Each row was made from one walk, in order. Every step used is in the known rows, and no mark comes twice. Write each row's walk.
Known rows
U E F: [-0.90  0.73 -0.91 -2.43 -1.38 -0.64  1.01 -1.60  0.44 -0.29 -1.85  0.49
  4.37 -0.23 -1.63 -0.88 -0.36  2.60 -0.23 -3.77 -3.68  1.69]
L E Q W: [-0.11  0.81 -0.48 -0.28 -0.06 -2.27  0.91  1.24 -0.69 -0.55 -0.37 -0.70
  1.35 -6.42 -1.46  1.05  1.92  1.54 -0.16  2.43  4.19  0.34]
L F Q: [-0.22 -1.67 -1.11  3.05 -1.33  1.23  0.88  0.76 -0.88 -3.30 -0.86 -0.21
  0.17 -4.02 -1.32 -0.78  1.41  2.02 -0.58 -1.21 -1.59  1.53]
P E: [-0.37 -1.48  0.31  1.18  1.38 -2.05  0.78  0.57 -0.39  2.22 -1.48  1.84
  1.59  2.00  1.15  0.43 -0.58  1.46 -0.18 -0.70 -1.78  1.85]
D E F Q L: [-1.64  1.32 -2.31  0.07 -0.13 -1.29  1.82 -2.00  0.66 -1.17 -1.73 -3.58
  4.67 -2.95 -2.83  1.95 -1.11  2.70 -0.83 -4.65  1.85  5.49]
G E F Q: [-1.58  0.98 -3.21 -1.26 -1.78  1.19 -0.56 -1.27 -0.73 -1.41 -1.47 -0.49
  0.76 -1.79 -1.21  1.93  1.41  0.90  0.57 -3.76  1.82  5.82]
E Q W L: [-1.39  2.05 -0.85  1.06 -0.96 -2.25  0.48  1.37  0.66 -1.44  1.81 -3.67
 -0.25 -5.51 -2.32  0.69  0.31 -0.68  0.01  1.81  5.51 -0.39]
Q W: [-1.28  0.50 -0.24 -0.16 -0.34 -1.14 -0.22  1.30 -0.15 -0.04  1.09 -0.20
  2.63 -3.52  0.39  0.82  0.28 -0.50  0.08  0.40  2.23 -0.05]
R W: [-0.51 -1.17 -0.21  0.82  0.44 -1.40  0.87  1.08  0.32  0.82  0.31 -0.16
  1.35 -0.52 -0.24  0.28 -0.43 -0.13  1.59  1.25  2.66 -2.23]
F E Q: [-1.16  2.16 -1.73  0.26  0.20 -0.28  1.08 -0.36  0.90  1.19 -1.14 -2.90
  1.31 -2.26 -2.27  0.63 -0.29  2.90  0.85 -4.24  1.88  4.39]
D E Q: [-0.70  1.16 -1.52 -0.59  1.03 -1.32  1.76 -1.02  0.56  1.90 -0.49 -4.68
  1.53 -1.28 -1.61  1.39 -1.14  2.36 -0.38 -1.41  4.85  3.89]
A W L E F: [-0.54 -2.25 -1.76  0.56 -1.46 -2.32  0.77  0.83  1.88  0.14  0.10 -1.53
  0.26 -4.31 -1.47  0.09  1.06  0.33  0.09  3.97 -0.04 -0.49]
E F Q: [-0.71  0.01 -1.59 -1.46 -1.95  0.38  0.91 -3.10 -0.26 -4.14 -0.80 -2.13
  3.15 -2.18 -2.35 -0.52  0.10  0.92  0.42 -3.98  0.98  5.11]
Q L E F: [ 0.02  1.47 -0.61  0.97  0.59 -1.45  0.91  0.51  0.53 -0.76 -2.88  1.39
  2.37 -4.27 -1.78  0.58  1.40  1.83 -0.91  1.10 -1.02 -2.40]
Y E: [-0.92 -2.16 -1.72  2.10 -1.25  0.00 -0.44  0.73 -0.57  0.87 -1.59 -1.96
 -1.20 -0.90  1.43  0.48 -1.93  1.11  0.35 -1.55  0.89  0.30]
U E: [-0.45  0.70  0.25 -0.94 -0.80 -0.94  0.32  0.40 -0.13  0.63 -0.64  1.61
  1.66  0.04 -0.80  0.33 -0.42  2.19 -0.37 -2.69 -4.53  0.68]
A W L: [-1.09 -1.10 -0.85  1.47 -1.32 -1.60 -0.13  1.43  1.95  0.51  2.25 -2.44
 -1.25 -3.34 -0.58  0.62 -0.31 -0.93  0.23  2.50  0.00 -1.00]
Q W L: [-1.36  0.01 -0.65  1.85 -0.98 -2.34 -0.41  2.76  0.51 -0.36  1.69 -0.79
 -0.46 -2.96 -0.71  0.91  0.30 -1.61 -0.31  2.94  2.16 -1.63]
L E: [ 1.08 -1.42 -0.03  0.38  0.44 -1.23  0.32  1.30 -0.65  0.50 -1.56  2.12
 -0.93 -0.96 -0.31  0.50  1.64  1.23 -0.34  2.83 -0.83 -0.46]
P E Q L: [-1.00  2.54  0.52  2.24  2.00 -2.71  1.50  0.49  0.28  0.86 -1.43 -0.46
  2.31 -2.97 -1.05  1.23 -0.67  2.46 -0.63 -1.85  0.64  0.45]
P E Q W L: [-1.64  0.43 -0.50  2.11  0.58 -4.02  1.22  1.84  0.19  0.99  0.25 -1.48
  1.31 -2.99 -0.98  1.03 -0.29  0.89 -0.17  0.94  3.23  1.51]

Write each row's walk
[-2.22 -0.68 -3.28  0.11 -1.39 -2.62  1.56 -0.65  0.71 -1.15 -0.15 -4.58
  3.70 -2.90 -2.78  1.74 -0.79  1.23 -0.47 -1.98  4.18  6.30]  D E F Q W L
[-1.08  3.47 -0.12  2.17 -0.24 -0.79  1.59  1.49  0.57 -0.76 -1.64 -0.14
  2.39 -6.55 -2.90 -0.04  0.46  4.24 -1.32 -2.59 -3.32 -2.53]  U E Q L F
[-0.99 -0.40 -2.60  4.96 -0.59 -0.49  1.31  2.90  1.55  0.49 -1.63 -2.35
 -2.38 -3.23 -2.96 -0.80  1.00  2.42 -0.31  0.89  0.08 -0.66]  W L F E Q
[-1.36 -1.39 -1.36  4.14 -1.02 -1.32  0.28  4.26  0.62 -0.45  0.49 -0.21
 -0.45 -4.79 -0.66 -0.39  1.38 -0.39 -0.81  4.19  0.83 -3.72]  Q W L F
[-0.58  1.18 -0.22  4.54  0.70  0.47  0.68  2.68  0.61 -0.61 -1.74  1.13
  0.60 -5.00 -0.74 -0.31  1.07  1.71 -1.40  0.95 -2.50 -5.05]  Q L F
[-1.32 -2.82 -2.40  5.59  0.01 -1.73  1.57  4.48  1.56  1.92 -1.42 -0.32
 -0.94 -1.55 -1.83 -0.34  0.41  1.55  1.15  2.53  0.25 -3.36]  R W L F E
[-0.50 -1.14 -0.67  2.14 -0.71 -3.26 -0.11  3.91 -0.02  0.06  0.43  0.94
 -1.20 -3.76 -0.91  1.35  1.67 -0.63 -0.56  5.28  1.49 -1.99]  Q W L E
[-1.97 -0.99 -1.35 -0.27 -0.59 -2.49  1.51 -1.25 -0.70 -1.53 -1.35 -0.24
  6.30 -2.54 -0.72  0.55 -0.24  1.94  0.26 -3.96  0.62  6.31]  P E F Q W
[-0.25 -2.83 -1.80  2.04 -1.42 -3.29  1.65  1.33  0.22 -2.29 -0.77 -0.69
 -0.13 -2.55 -3.42  0.55  1.03  0.42  1.23  2.96  2.63 -0.18]  R W L E F Q
[-1.73  1.30 -1.03  2.06 -1.68 -2.10  1.31  2.89  0.54 -0.80  0.01 -1.20
  1.49 -6.52 -2.78 -0.18  0.81  2.70 -0.93  0.12 -0.85 -1.53]  U E Q W L F
[-2.13 -1.57 -3.11  5.13 -2.20 -1.20  0.56  3.24  0.03 -0.56 -1.02 -4.74
 -1.34 -7.50 -0.59 -0.09 -0.70  1.61 -0.15  1.24  4.62 -2.09]  Y E Q W L F
[-1.46  0.59 -0.74  1.32  0.29 -2.15  1.58 -1.42 -0.20 -1.76 -2.43  0.21
  5.04 -2.22 -1.57  0.81 -0.54  2.55 -0.39 -4.63 -1.59  4.42]  P E F Q L
[-1.37  0.78 -1.46  3.12 -1.02 -1.36  1.07  2.64  0.68 -1.57  0.78 -3.17
 -0.23 -7.09 -2.24 -0.47  1.28  0.44 -0.49  2.98  4.28 -2.38]  E Q W L F
[-1.18  2.28 -1.15  0.19 -1.30 -0.18  0.82 -2.18  0.26 -4.37 -1.08 -1.72
  3.85 -4.66 -3.01  0.47  0.04  1.17 -0.26 -4.35  0.19  2.84]  E F Q L
[-2.01  2.96 -2.80  0.16 -1.24  0.68 -0.54 -0.40 -0.32 -1.68 -1.77 -0.13
  1.23 -4.10 -1.81  2.74  1.38  1.11  0.03 -4.11  1.20  3.76]  G E F Q L
[-1.81 -0.16 -2.69  2.95  0.14 -2.28  2.02  2.45  1.04  1.37 -0.22 -4.73
  1.04 -5.36 -2.09  0.95  0.08  2.16 -1.08  2.11  5.36  0.81]  D E Q W L F
[-1.82  0.12 -2.10  0.01 -2.72 -1.48  0.55 -0.84  0.16 -4.36  0.64 -2.82
  2.84 -4.61 -2.89  0.25  0.40 -0.37  0.14 -1.53  2.66  3.81]  E F Q W L
